Each row was made from one walk, in order. Every step used is in the known rows, and no mark comes twice. Write each row's walk.
In the rows, zero is written as 128.
Known rows:
V, N: [146 138 143 158 110 127 132 139 137 117 135 145 146  94 108  75 114 158
 102 195 125 112 133 145 169]
V, N, F: [159 128 140 166 125 131 124 147 146 112 168 155 168  85 117  83 119 141
  96 202 118  99 132 158 183]
L, N, V, G, Q, K, U: [117  63 168 182 137 127 120 133 160 129 159 156 135  92  91  97  99 152
 105 201 105  97 166 118 196]
F, N, V, G, Q, K: [146  98 164 191 142 137 143 152 159 120 153 138 115  74 118  82 106 170
 111 168 129 130 154  96 195]
Q, G, V: [145  84 154 134 110  82 105 164 164 128 112 173 104 115 132  81 104 139
 134 178 107 104 135  92 178]
W, U: [138 138 183 141  77 107  76 140 164 126 124 153  91 100 117  80 116 148
  92 151 115  80 167 114 194]
Z, G: [162  91 191 150  69  98 106 149 132  88  84 146 130 120 116  65 136 145
 115 170 114  67 153 115 154]
U, K: [135 102 190 147  82 113 100 132 149 142  99 146  97 117 124  67 152 159
 129 186 108 106 157 133 164]
Q, G, L: [147  95 148 114 133  83 117 137 144 125 118 156 100  98 111  84 111 140
 127 148 104  97 108  90 137]
F, N: [155 152 176 172  87 128 128 143 153 116 126 140 102  74 109  84 121 154
 108 163 134 115 162 126 184]
N, F: [171 109 159 145  97 107  95 141 160 111 151 168 152  73 124  82 137 121
  96 183 108  74 152 139 195]
G, V, N, F: [145 116 137 161 120 106 115 178 172  99 132 173 164  96 141  80  94 140
 106 203 136  96 150 141 210]
W, U, K: [127 124 202 151  80 115  72 142 166 143 122 147  76 121 124  77 132 155
 109 161 108  89 169 123 186]
F, G, Z, N: [141  44 172 142  93 125 153 119 135 120 118 139  97 113  94  60 117 165
 106 134  80 101 146  89 167]
F, G, L: [144  69 180 117 120 104 152 122 152 109 102 154 116 104 100  62 124 167
 108 134 114 114 149 101 156]
K, Q, G, L, N: [142  67 154 137 130 101 109 128 114 122 128 163 113 110  91 105  86 156
 111 155 124  83 103  99 116]
U, K, Q: [135  78 188 152  90 117  96 130 127 139 102 150 101 126 116  79 133 170
 122 177 117  97 141 128 141]
G, Q, K, U: [141  86 158 168 136  90  97 113 127 121 121 143 123  74 107  83  79 142
 125 137 103  87 144  98 172]
Q, G, L, N: [137  92 154 127 136  92 119 134 146 130 132 161 103 101  96  93 107 136
 129 164 105  97 113 100 138]
Z, N, V, G, Q, K: [150  62 154 195 152 122 132 146 145 121 144 119 126  77 124  89 101 169
 115 155 107  97 139  96 166]
U, K, Q, G: [137  63 187 151 102 113  96 133 126 150 112 152  90 136 118  84 130 167
 133 177 107 103 128 115 132]
L, N: [130 115 176 160  84 121 109 122 151 125 132 164 126  92  83  88 122 139
 108 205 118  92 164 139 177]
Q, G, Z, N, F: [151  67 139 143 114 106 115 137 133 135 149 147  91 102 109  84 106 130
 122 152  68  77 104  84 155]
V, G, L, N: [127  93 146 122 120  76 152 137 156 124 109 139 114 122  82  75 103 159
 118 191 111 105 135  99 150]
F, N, Q, G, L: [140 129 177 175 121 135 111 129 157 113 140 137 100  71 111 104 105 156
 102 151 136 118 118 114 168]
G, V, N, Q, K: [125 112 145 170 126 112 112 158 172 106 125 168 153  93 137  81  83 151
 110 196 141 111 133 128 206]

Which walk is each row?
[139  64 176 149 111 116 152 154 166 112 112 166 134 124 121  62 110 171
 113 174 119 131 167 115 193]
F, G, V, N
[152  88 181 151 109  99 114 149 136  78 109 152 148 110 100  81 122 132
 114 167 121  52 138 125 141]
Z, G, L, N, F
[140  66 153 143 121 118 128 152 167 117 128 151 134  94 127  71 129 172
  89 191 113 107 155  99 198]
N, V, G
[131  54 137 134 117 121 133 146 158 115 130 150 126  97 119  64 119 170
  84 184  99  96 141  85 198]
N, V, G, Z
[153  61 145 154 129 104 103 155 128 118 140 173 134 117 119 101  82 153
 110 176 124  88 111 109 148]
K, Q, G, V, N, F
[171  63 173 198 140 121 127 136 142 120 162 133 135  76 118  91 111 143
 122 141  97  89 145 117 165]
Z, N, F, G, Q, K
[154  65 159 138 107 101 100 131 114 127 121 162 108 114 104  95  98 159
 110 161 116  88 114  96 130]
K, Q, G
[117  86 154 138 134  78 142 128 164 130 124 134 113 114  83  90  88 152
 115 179 102 102 130 102 163]
V, G, L, N, Q, K, U
[158  88 150 173 142 138 136 139 138 110 169 153 169  96 111  78 111 153
 101 188 114 112 135 142 175]
V, N, F, G, Q
[144  86 177 171  94 108 105 171 146  75  92 153 155 127 132  74 105 152
 111 188 134  76 140 125 172]
Z, G, V, N, Q
[139 122 180 185 110 135 105 143 166 115 137 145 102  79 122 103 101 156
 105 165 138 121 131 114 187]
F, N, Q, G, V
[128 125 154 128 125  99 124 123 148 105 115 156 129  78  85  88 106 142
 106 163 133  81 132 127 148]
G, L, N
[146  65 146 149 122 103 107 151 123 120 124 168 122 122 115  98  79 161
 113 173 127  95 112 103 142]
K, Q, G, V, N
[133  52 177 159 106 119 102 131 116 148 119 140  80 135 113  86 119 167
 132 164  95  91 117 107 125]
U, K, Q, G, Z, N
[148  61 153 141 111  93  98 148 127 120 113 171 114 119 117  96  85 158
 113 165 124  88 119  95 144]
K, Q, G, V
[153  87 155 182 153 132 137 139 143 119 181 151 164  93 111  85 100 145
 107 177 101 108 140 145 187]
V, N, F, G, Q, K, U
[154  84 183 153  75  87 103 174 150  78  73 159 138 128 133  65 116 144
 121 176 126  66 160 112 174]
Z, G, V
[132  55 180 161 127 123 147 143 170 117 125 167 138 116 122  65 104 168
 117 172 117 137 154 109 199]
F, G, V, N, Q, K
[134  64 181 142 117 108 101 132 126 143 109 150  91 131 115  86 124 166
 132 166 112  99 119 113 122]
U, K, Q, G, L
[127  62 184 152 119 114 102 130 127 146 119 154  94 134 106  92 121 164
 135 178 112  99 122 120 122]
U, K, Q, G, L, N
[130 113 145 161 144 134 115 126 140 114 150 143 144  91 112  95  97 160
  96 183 127 114  90 134 153]
V, N, Q, G, L
[164  64 174 148 110 108 118 155 177 107 146 179 152  97 131  74 129 134
 103 175 107  94 169 126 210]
N, F, G, V
[135  79 132 153 102 132 123 129 130 108 130 133 108  75 108  74 103 152
  87 142  89  63 123  94 175]
G, Z, N, V
[159  99 155 166 130 138 140 144 147 115 171 156 165  98 113  77 123 150
  99 194 111 114 140 151 183]
V, N, F, G
[144  54 143 130 103 104 105 124 105 126 123 161  99 117  96  89  89 156
 105 153 102  77  99  83 130]
K, Q, G, Z
[151  92 173 165  91 100 115 179 144  78  88 155 151 131 131  67 108 149
 120 188 130  76 150 124 171]
Z, G, V, N
[120  88 150 128 122  84 141 129 159 121 113 138 118 117  83  82  99 162
 110 191 115 105 124 101 151]
V, G, L, N, Q
[139  88 187 153 105 105 107 135 134  76  96 146 141 109  98  83 115 144
 109 163 129  59 127 120 135]
Z, G, L, N, Q
[112  82 173 165  99 136  91 105 148 128 151 162 117  95  81 102 105 139
  99 199 104  90 120 120 171]
L, N, Q, G, Z
[134  86 175 149 104 120  76 110 153 122 127 154 115  88 119  97 115 151
  96 171 113 101 106 108 168]
N, Q, G
